Each row comes from the steps of one walk. Every step used is in the known rows, and no mark comes twice. Write the walk behind each row, first mark first.
In the rows, 100 means zero.
Known rows:
H/E/V/S/D: 113  94  99 103  81 105 101 101 104 109 102 103 115 105 100  93 109 104  85 101  96  99 112 106 116 115  81 105 106 105 111 106 115  79  82  93  68 104  99  88 100  63 103  93  93  93  95 109 102  96 103 101 105  88  92  77  98  99  93 101  86  98  92  81 104 119  95 107  90  77 104  85 105  97 110 117 101 107 114 116 119 100  95  99 103
D/E/U/L:  99 108  98  98  95  78 116 114  88 108 103  94 104  98  80 111 110  92  94 120  95  87 100  99  97 115 103  98  97 108 102 108  96 111 105 105  98 100 109  96  97  97  99  93 103  96  91 102  99  84 107 103  83  94 105  85 101 102 114  87 117 104  99  94 104 100  95  95 102 110  99 115 102  93  88  90  82  96 100 113  73  95 102 102  98
Y/E/V:  98 101 102 108 103 103  99 107 109  93  95  81  99 103 101  96 104  98  97 100  87  96 108  95 112  94 102 111  92 102 106  99 107  97  90  90  91  96  91  93  98 101  96  92  96  91  95  98 103  89  98 101 100  97 105  98  98 104 101  89  96  95  94  99 103 113 104 100  97  80 103 103 101  87 103 100 109  96  91 108 110  93 101 104  99
H/E/U/L: 103 107  97 104  97  89 110 109  90 106  97  90  99 104  79 101 106  90  94 112 107  99 105 108 106 103 114 102 105 116 101 107  99 100  96  91  91  93 102  95  95  99  99  94 106 107  97 111  95  95 111 123  85  96 107 106 100  96 120  85 104 108  92  92 108  98  93  99  99 109  97  98 108  91  92  88  93 107  84 115  93 102 104  99 100
J/E/V: 110 100 102 108  81 106  95 102 107 101  99  88 104  98 103 101 107 102  96 106  90  99 109 102 108  92 110  98 101 100  91 109 106  89  99  98  79 105  99  94  99 111  98  87  99  88 101  98 104  95 106  78 103  99 101  85 101  97  98  88 102  92  97  93 101 102 109  98  96  83 102  98 101  93 106  99 109  95 105 111  90  94 105  97 104
Y/L/J/E: 121  98  96 105 102 103  92  96 105  92 107  98  91  91 103 103 101  99 104  94 101 101 103 103  99  99 120  89  96  96  87  92 100  83 106 117  95 107 105  94 100 124  95  86 101 108 107  91 104  98 115  63 107 100  96  61 101  92 100  96 113  99  97 103 101  95 108 109 101  92 100  83  94  92  99  86 102  96 117 100  94 105 100  95 109
S/V/L:  75  91 104 108  76  93  95 107 102  96  98 101  99  98  87 104 101 107 104  87  98 103 103  95  96  92  82 102  96  88 102 107  98 102  97 105  96  88  94 100  99  98  97 103 100 106 107  89  98 102 118  85 100 113  96  96  96 111 108 106  95  94  99 105 100  99 103 116 109 115  97 111 101 119  94  91  95  94 116 107 108 107  96 102  93
L/D/E: 118 103  91  98  91  79 103 103  97 101  98 107 112  96  99 108 105  95  99 120  94  86 106  95  91 100  98  94  93  99 107  97  99 110 106  97 113 111 108  95 100 103  97  94 102  94  95 102  98  92  95  89  98 104  93  89 105  98  98 106 102  91 101 106 106 107  93  97  94  95  92 100  88  97  95  98 100  99 108  96  84  98 111 103  95
H/E/V: 104  98 101 108  95 105  99 105  98 102  95  98 108 105  98  94 104 105  90 102  97  98 109 103 117  88 107 109 109 108  99 106 109  89  86  81  88  98  99  96  93 102  97  89  98  99 100 112  98 100 106 113 104  96  99 108  99 101  99  90  94  95  89  95 110 109  97 106  90  85  98  90 102 103 105 104 114 105 100 109 107  98  91 100 100
L/J/E/V/S: 131  99 110 102  93 108  97 105 111  97 107  88 109  91 105 105 113  99  99  95  94 104 119 106 103 105 117  90  99 106  99  94  99  87  99 101  71 116  96  96  99  97  96  81  97  88  91  89 107  91 107  68 108  91  89  81 103 100 101  89 103  88  99  87  90 106 107 107  94  75  99  83 100  83 111 112 103  87 138 111  95  95 102  95 108
V/S/D/E/J: 112 106 104  94  93  83 117  98 103 120 115 108 121 103  79  97 105  99  95 105  94  89  89  98  98 117  74  98  97  95 108  97 104  99 100 123  96 107 108  92 106  43 105 100  92  98  86  97 104  86  91  89 100  91  93  58 102 102  97 110 101  98 108  91  95 115  91  99  98  95 108  84 101  93  99 109  67  99 119 107 110  93 104 100  97
V/S/D/E: 111  97  96  97  83  91 114  96 102 110 106 113 116  97  94 107 105  97  89 105  96  91 101  99 100 128  76  97  94  98 108  99 108  99  98 121  90 111 108  93 107  54 104 100  95  91  91  98 102  91  96  81  99  90  88  60 100  99  96 110 101 101 104  82  99 118  94 103  97  88 102  88 102  97  99 111  81  98 119 107 102  98  99 102  99
E/V: 106  97 104 103  96 103 100 105 100  98 103  94 108 103 106  98 105 106  98  97  89  96 106 100 108  98  99 102 107 101  99 106 103  95  95  86  88 100  95  95  97 102  99  88  97  92 101  95 103  98 101 108 103  95 100 108  99 104  92  94  98  92  96  99 102 109 104 101  94  90 100 107 100 101 105 108 107 100 108 105 100  98  94 101 100
U/L/D/E: 124 110  94 101  85  76 107 105  93  99 102 102 109  95  96 112 108  91 101 123  95  86  97  98  90 107 109 100  98 107 107 101 100 103 108  85 104 107 108  94  99 110  93  93 101  81  97 107 100  86  98  97  89 100  94  89 103  97 107  89 105  93 100 102 109  97  92  97  91  96  93 102  87  94  93  88  90  97 100 119  73  98 121 102  94
L/J: 113  99 107  96 113 100  93  97  95  95 103 103  96  97  97 105 101  99 104  94 102 101 105 100  93 100 117  93 101 103 106  88  98  99 104  98 100 103  97 100  99 104  97  89 100 108  96  94 102  98 102  94 109  89  95 107 101 101 102 108 103  99  97 104  95 102  99  98 102  99  95  94  91  92 101  98 103  95 113  97 100 100 100  97 107
U/L/J/E: 128 110 110 103  95  98  98  93 100  91 105  88  95  93  88 112 107  86 103  97 106 102  98 106  93 103 141  95 105 107  97  98  98  91 110 100  81 107  98  96  98 114  92  85 102  94  98  99 104  89 115  78 102  92  98  93 103  95 116  84 111 100 100  97  96  90 104  97 103  97  97  80  93  85  99  85  96  90 109 127  80 100 120  93 108
S/D/E/J: 108 106 103  93  93  84 110  93  99 117 112 108 114 106  73  97  99  99  95 105  91  83  83  95  93 104  83 100 101  94 104  97 101 103 104 111 107 102 106  92 104  57 103  97  93 105  97 105 101  91  95  96 105  89  99  75 100 100  96 113 107 101 105  99 101 112  95  91 104 105 102  90  93  98  95 100  79 104 102 106 107  96 101 100  98
E/V/S/D: 108  93 103  97  79 101 106 101 106 105 107 106 116 102 113  96 109 106  91  93  87  98 108 101 106 126  73  99 109  98 108 105 116  87  93  91  66 108  94  90 106  63 107  94  92  89  97  96 108  97  98 101 103  88  93  79  96  99  89  97  91  96 100  87  97 118 102 104  93  81 103  93 102  91 109 119  95 100 119 110 114  99  97 100 104
E/V/S: 108  97 104 104  95 105  99 111 107 104 105  95 115 101 109  96 111 107  92  96  90  99 110 100 111 111  87 105 101 102 104 103 104  90  89  94  80 107  95  98 101  88 102  95  95  84  92  90 105  96  98  95  98  92  94  89 100 103  94  90  93  91  98  89  96 110 101 109  89  80 104 115 109  94 108 113  99  96 122 111 103  95  95 100 100
L/D/E/V/S: 121  99  94  99  87  87 101 112 104 103 103 103 125  96 110 106 117 102  92 118  81  88 116 100 105 111  85 101  94 101 109 100 104 101  99  91  91 117 106  92  98  92  99  94  96  76  91  93 105  88  93  85  97  97  85  80 105 103  92  98  95  82  98  92 104 113  95 108  84  76  96 114  97  92 104 113  99  93 130 107  87  93 106 102  96
H/E/U:  93  97  92  99 101  95 105 108  92 105  92  95  99 101  83  98 105  94  94 113 107  97 110 105 107  96 100  98 100 109 104 105  98 105  94 100 101  97 104  97  95  90 101  97 106 118  99 115  96 103 109 109  92 101 105  99 101  99 111 103 103 107  92  92 106 103  94  99 102  99  99  91 108  94  95  95 103 108  90  93  99  97  93  98 100
H/E/V/L/D: 109  97  96 109  75  91  79 102  99  97  95  94 109 101 109  97 105 100  97  99  89  94 116 103 107  88 101 106 106  97 112 110 103  86  82  73  93 100  96  93  93 106  93  94  99  99 105 111  94 105 118 103  99 112  92 102 100  97 102  97  89  88  92 103 113 107  98 110  93  85  93  96  96 102 104 102 120 104 107 108 108 105 101  98  97
J/E/V/L/D: 113  95  99 108  65  90  80  94 107  96  99  86 111  95 117 102 111  94 103  98  80  96 115  98  97 100 109  93 101  89  98 116 100  88  95  86  84 109  94  93 101 113  93  90  99  89 109 102  99 103 119  71  99 115  93  87 100  96 100  92 100  83 100 106 105 100 110 101  99  81  99 101  97  94 104  99 114  95 112 108  92 102 113  95  98

Which walk is each row?
 89  96  95 105  68  73  93 113 100  96  99 109 110  93  86 114 106 101 103 111  90  88 105  93  85  97  80 100  91  89 110 102  99 112 103  99 110 101 102  98  99 102  96 100 102  97 105  90  95  96 113  73  99 117  87  82 101 106 106 112 100  82  99 108 108 105  97 112 105 111  87 112  89 114  91  88  93  91 127 100  92 105 107 104  87
S/V/L/D/E
114 107 107  93 112  86 106 109  88  96 106  89  94 100  88 107 106  91 101 100 102  97 107 104  90 114 124  90 107 110 108  96  92 101 110  92  89 101  96  95  98 106  98  83 104 109  93  96 104  91 112 109  92  88 103 110 102  99 116  97 111 107  94 101  93 100 102  97 108 109  97 110  96  80  92  91  90  97 103 106  83 100 103  95 107
E/U/L/J
 96  95 111 109  76  96  87 101 106  91 101  96  92  91  80 110 102  99 104  85 102 106 111  97  86  90 113  90  96  91  99  97  98  98 106 114  90  97  95  99  99 105  94  93 101 109 108  88 100  99 130  56 111 109  92  80  99 107 114 111 104  91  98 104  96  97 109 110 115 110  93  84  95 104  96  88  99  84 134 106 102 107 106  96 101
S/V/L/J/E
114  99 100  95 102  93  96 106  99  96 101  86  97  93  86 106 105  87 102 111 101 100 121 105  90 105 128  80  96 104 100  96  90 105 111 111  93 108 103  95 100 106  98  85 106 114  97  97 103  98 114  83  99  95 102  86 103  98 110 102 115 103  98  97  90 100 107  92 109  99  98  89  97  80  95  93  96  94 111  87  88  96 100  92 110
L/J/E/U
109 112 103  98 120  83 102 114  96  93  99  77  88  97  81 106 104  81 104 104  98 100 108 101  93 111 130 103  90 112 113  90  92 107 106  96  97  96  89  94  99  99  94  88 106 110  90  94 106  84 107 106  88  91 108  97 100 102 124  97 110 109  94  97  95 105 102  96 109  99  97 105  98  72  91  77  90  94  92 106  94  95 109 100 105
Y/E/U/L/J
115 105  92  95  93  73 101 116  92  99 100  89 103  99 100 105 109  88 103 118  91  92 109 106  90 117 111  99 105 107 110 108  97 108 109  83  93 103  99  95  99 105  99  93 106 100  97 105 104  99  99 119  81 102 103 106 102  95 112  93 103 104  98 103  99  96 100  93  99 103  93 114  95  80  90  87  95 102  89 101  83 100 118  98  99
E/U/L/D
107 106  99 103  81  88 110 105  97 103 100  80  99  95  88 106 107  86 100 116  99  98 106 105  97 112 122  96 102 106  92 113  94  99 109 107  83 100 102  94 100 105  99  93 107  99  96 103 101  93 114  92  85 100 107  85 101  95 119  77 115 107 100  92  98  93 106  92 106 102 100 101 106  82  92  87  88  97  91 108  76  97 116  95 103
J/E/U/L
 79  91  91  99  71  64  98 123  94 100  98 102 111  94  80 111 108  96 100 118  87  89 116  94  84 103  75  90  90  90 110 107  93 120 105 100 108  99 102  98 100  97  99 100 105 109 104  92  98  96 117  81  89 119  92  72 100 109 110 114 107  90  98 103 104 111  97 109 110 118  89 116  91 109  84  88  90  94 122  85  87 102 101 102  87
S/V/L/D/E/U
114  97 110 106  86 103  85  83 101  95 100  90  95  91  93 109 100  89 108  81 101 103 109 101  88  98 124  86  98  92  99  99  92  88 101 111  89 102  96 100 100 101  92  91 100 109 101  95  97 100 130  63 110 105  93  84 101  99 109  99 110  95 100 103  93  97 108 103 111  97  99  76  97  95 100  94 102  87 122  99  96 103 106  93 106
V/L/J/E
 84  91 106  99  78  87  91 110 101  95 101  88  93  90  73 110 102  93 107  98 100 104 120 101  83  98 108  82  94  92 100 102  88 108 109 115  88  98  94  97  99 100  97  89 106 121 103  87 101 101 131  66 100 111  97  76  99 106 119 109 111  98  97 101  91 100 110 108 121 116  94  98  97  99  90  85  90  86 131  88  96 104 101  94 102
S/V/L/J/E/U
139 106 115 106  90 103  97 102 107  95 108  84 108  93 100 108 118  95  97  99  97 100 109 106 101 111 128  96 107 110  99 100 104  80 101  96  60 112  96  96  98 101  94  79  98  78  88  92 107  85 110  72  98  86  91  83 103  98 110  74 102  92  98  84  92 100 106 107  94  78  97  89 104  78 106 103  96  89 129 133  86  97 114  94 107
U/L/J/E/V/S
 99  95 104  99  87  92  88 101  98  99 100  85  96  93  89 108 102  84 106  96  99 103 118 102  87 106 121  80  97  93  99 101  86  96 104 112  93 103  97  96 100  97  96  90 103 120  97  95 101 102 132  70  98 105  99  77 100 100 115 103 114 100  99 102  89  98 110  98 117 102  99  87 101  90  96  96  96  90 116  87  91 102  97  92 107
V/L/J/E/U
105  97  95 101  76  79  92  94  96 102  99 104 110  96  97 110 105  94 103 109  89  86 103  94  90  99  92  97  91  92 111 106  96 102  99 102 113 102 105  99 100  98  95 101 100  99 100 100  94  97 114  80  98 112  90  78 102  99  99 104 104  88 103 110 108 101  96 103 101  99  95 102  92 104  95  98  97  94 113 101  85 103 108 101  91
V/L/D/E
 94 110  99 102 107  84 110 119 102  99  95  74  90 100  87 101 104  84  99 110  94  99 103  99  98 111 108 106  89 109 106 102  96 110  99 100  92  93  93  94  99  93  97  98 102 103  89 102 101  86 103 109  80  98 111  89  99 103 121  86 108 108  96  96 101 104 102  96 109 100 101 106 110  79  90  80  87 100  78 108  97  94 112 102  99
Y/E/U/L
124  99 110 105  96 108  91  99 105  96 105  86 104  96 101 104 109  99  99  99  93  99 115 102  98  90 129  88 104 103  95  97 103  89 103  93  81 114  95  94  96 115  95  78  99  95  99  94 106  94 110  76 112  91  95 100 102  98  99  94 108  90  96  97  96 103 110  97  98  85  97  90  91  87 108 100 112  88 122 102  90  95 102  94 108
L/J/E/V
122 106  97 106  82  80 105 108  96  97 103  96 116  99 106 112 115  98  98 118  81  82 102  97 100 106 106 104 105 106 105 105 106  97 103  73  88 107 106  90  95 118  94  84  98  75  97 100 103  85 100 103  93  94  94  99 102  98 101  81 104  86  96 102 111 103  96  99  86  90  92 116  85  91  99  96 103  95 108 123  71  96 116 102  96
U/L/D/E/V
119  99  94  99  83  85  99 110  99  99 101 102 117  99 106 105 112 104  95 122  81  84 112  95  99 101  97 100  98 101 108 103 104 103 100  83  98 110 106  91  98 104  98  87  99  83  98  99 102  90  96  96 100  98  93  90 103 100  92  95 101  84  97 104 108 113  98  99  87  83  93 112  85  96 101 108 107  96 115 105  84  97 107 102  94
L/D/E/V
131  93 106  98  83 103  94  96 109  98 110  96 113  94 105 101 111  97  95  90  94 101 114 106 100 122 106  86 105 100 106  98 108  78  99 102  62 119  95  88 105  79 101  83  94  90  94  96 109  91 109  73 114  81  88  71 100  96  96 101 100  96  98  84  90 114 108 101  98  70  99  74  97  79 110 112  97  92 133 111 105  98 105  93 110
L/J/E/V/S/D
104  94 109 101  75  89  93  89  90 104 110 108 111 102  99 110 103 100  95  85  83  83 105  91  92 115  92  88 102  90 113 100 105  86  91  96  90 102  96  91 102  73  97  81  92 100  99  97 100  91 121  88 115  85  90  87  96 103  91 105 109  92  97 102 102 117 104 100 105  92  98  87  84 101 104 113  99  90 129 108  99 103  87  99 104
S/D/E/V/L/J
131 109 115 109  95 100  95  98 101  90 107  83 101  96  96 108 112  94 101  93  93  97 104 103  97 104 141  95 107 110  96 103 103  84 104  88  72 108  95  90  96 118  92  75  98  83  97  96 106  88 112  91 103  85  98 104 102  97 109  74 108  92  95  96  98  95 109  96  97  87  96  92  91  83 104  91 103  88 114 129  81  97 113  94 110
U/L/J/E/V
102  98  96  97  83  87 111  93  96 106 106 112 109 101  89 105 100  96  93 105  94  85  93  95  95 115  83  94  97  96 105 100 107 103 103 112 101 102 107  92 104  73 103  99  96  95  98 106  99  91  99  87 105  92  97  82  98 100  96 111 107 103 100  92 105 112  97  95 101  97  99  86  91 103  97 104  91  99 101 103  96 100 100 103  99
S/D/E
103  97  98 101  80  93 111 101  96 108 104 108 115 103 102 104 108 104  88 105  85  84 100  93 102 113  83  97 105  97 105 106 112  94  94  96  86 105 103  88 102  76 103  90  95  88 101 103 103  90  98 100 108  85  96  87  97 100  88 101 105  96  97  94 108 117 100  97  95  91 101 101  87 100 103 109 100  98 106 109  95  96  94 103 100
S/D/E/V
 90  97 104 105  77  94  97 102  94 106 102  97 113 102  99 106 106 103  94  97  82  85 102  90 102  99  88 102  99  91  99 110 100  93  89  97  99  97 101  97  96  90  94  94  95  90 100  91  94  92 118  87 101  99  94  89  99 106  96  89 106  84  99 101 108 109 101 108  98  93 101 104  99 113 103 110  99  91 120 107  90  99  90 102  95
D/E/V/L
121  96  99 109  97 106  92  98 107  89 110  92  99  95 110 102 106 107 101  92  92  97 108 101 105  94 121  95  97  97  84  98 105  77  99 106  82 107 102  90  99 127  94  78 100  99 108  88 109  94 113  69 109  96  96  72 100  92  94  86 111  89  95 102 102 103 113 112  97  82 101  95  89  92 106  93 113  96 123  99  94 104  98  95 109
Y/L/J/E/V
113  97 103 110  84 111  99 107 114 104 102  86 113  95 107 101 111  98  93 109  91 104 115 103 112 104 100  99  98 101  97 109 107  88  94 107  69 112 100  99 100  93 100  96  97  82  94  94 105  93 104  75 100  99  94  71 102  99  99  84  97  89 102  84  96 104 106 108  90  76 104  88 111  92 109 109  97  92 125 113  95  92 105  97 103
J/E/V/S
102  96 110 102  91  94  90  97  90  99 106 103 108  98  95 111 107 104  99  92  85  89 108  92  97  97 108  92 100  95 107 101  98  92  91  95 100 102  97  99  95  95  93  82  96  97  95  87  97  92 124  87 111  93  89  94  99 106  97  96 110  84  95 105 102 110 103 110 101  93  98  95  91 106 104 112 102  85 138 103  90  99  88 100 100
D/E/V/L/J
124 106  93 100  78  77  99 108 101  98  99  81 103  94  98 108 112  81 103 125  93  97 111 107  88 115 123  90  99 106 101 111  94 102 111  90  85 111 101  91 101 115  97  91 107  97 100 107 105  96 108  91  83 107 103  83 104  92 118  89 111 102 101  99 100  92 104  88 101  96  95 103  97  73  91  83  91  99  92 109  75  99 126  94 103
J/E/U/L/D
131  96 100 107  98 108  97 102 111  94 111  94 104  94 113 100 110 107  98  90  92 102 113 104 109 108 106  97  94 100  89  98 106  75  95 112  75 112 101  93  98 112  95  83  97  92  97  81 111  92 111  59 107  96  89  56 101  94  95  86 104  87  96  92  97 104 110 121  93  73 102  97 100  86 111 102  99  92 141 103  98 103  99  95 108
Y/L/J/E/V/S
 99  95 106 114  70 105  89  99 106 102 100  83 105  99 106 102 105  99 102  94  85  99 112  98 105  94 109  99 101  89  91 117 102  84  90 100  81 100  95  96 100 105  94  94  97  91 108  95  97  99 122  78 103 106  98  80  98 101 100  84 105  87  99  99 103 101 112 106 102  90 106  94 104 101 104 100 105  91 112 112  97 100 102  95 101
J/E/V/L
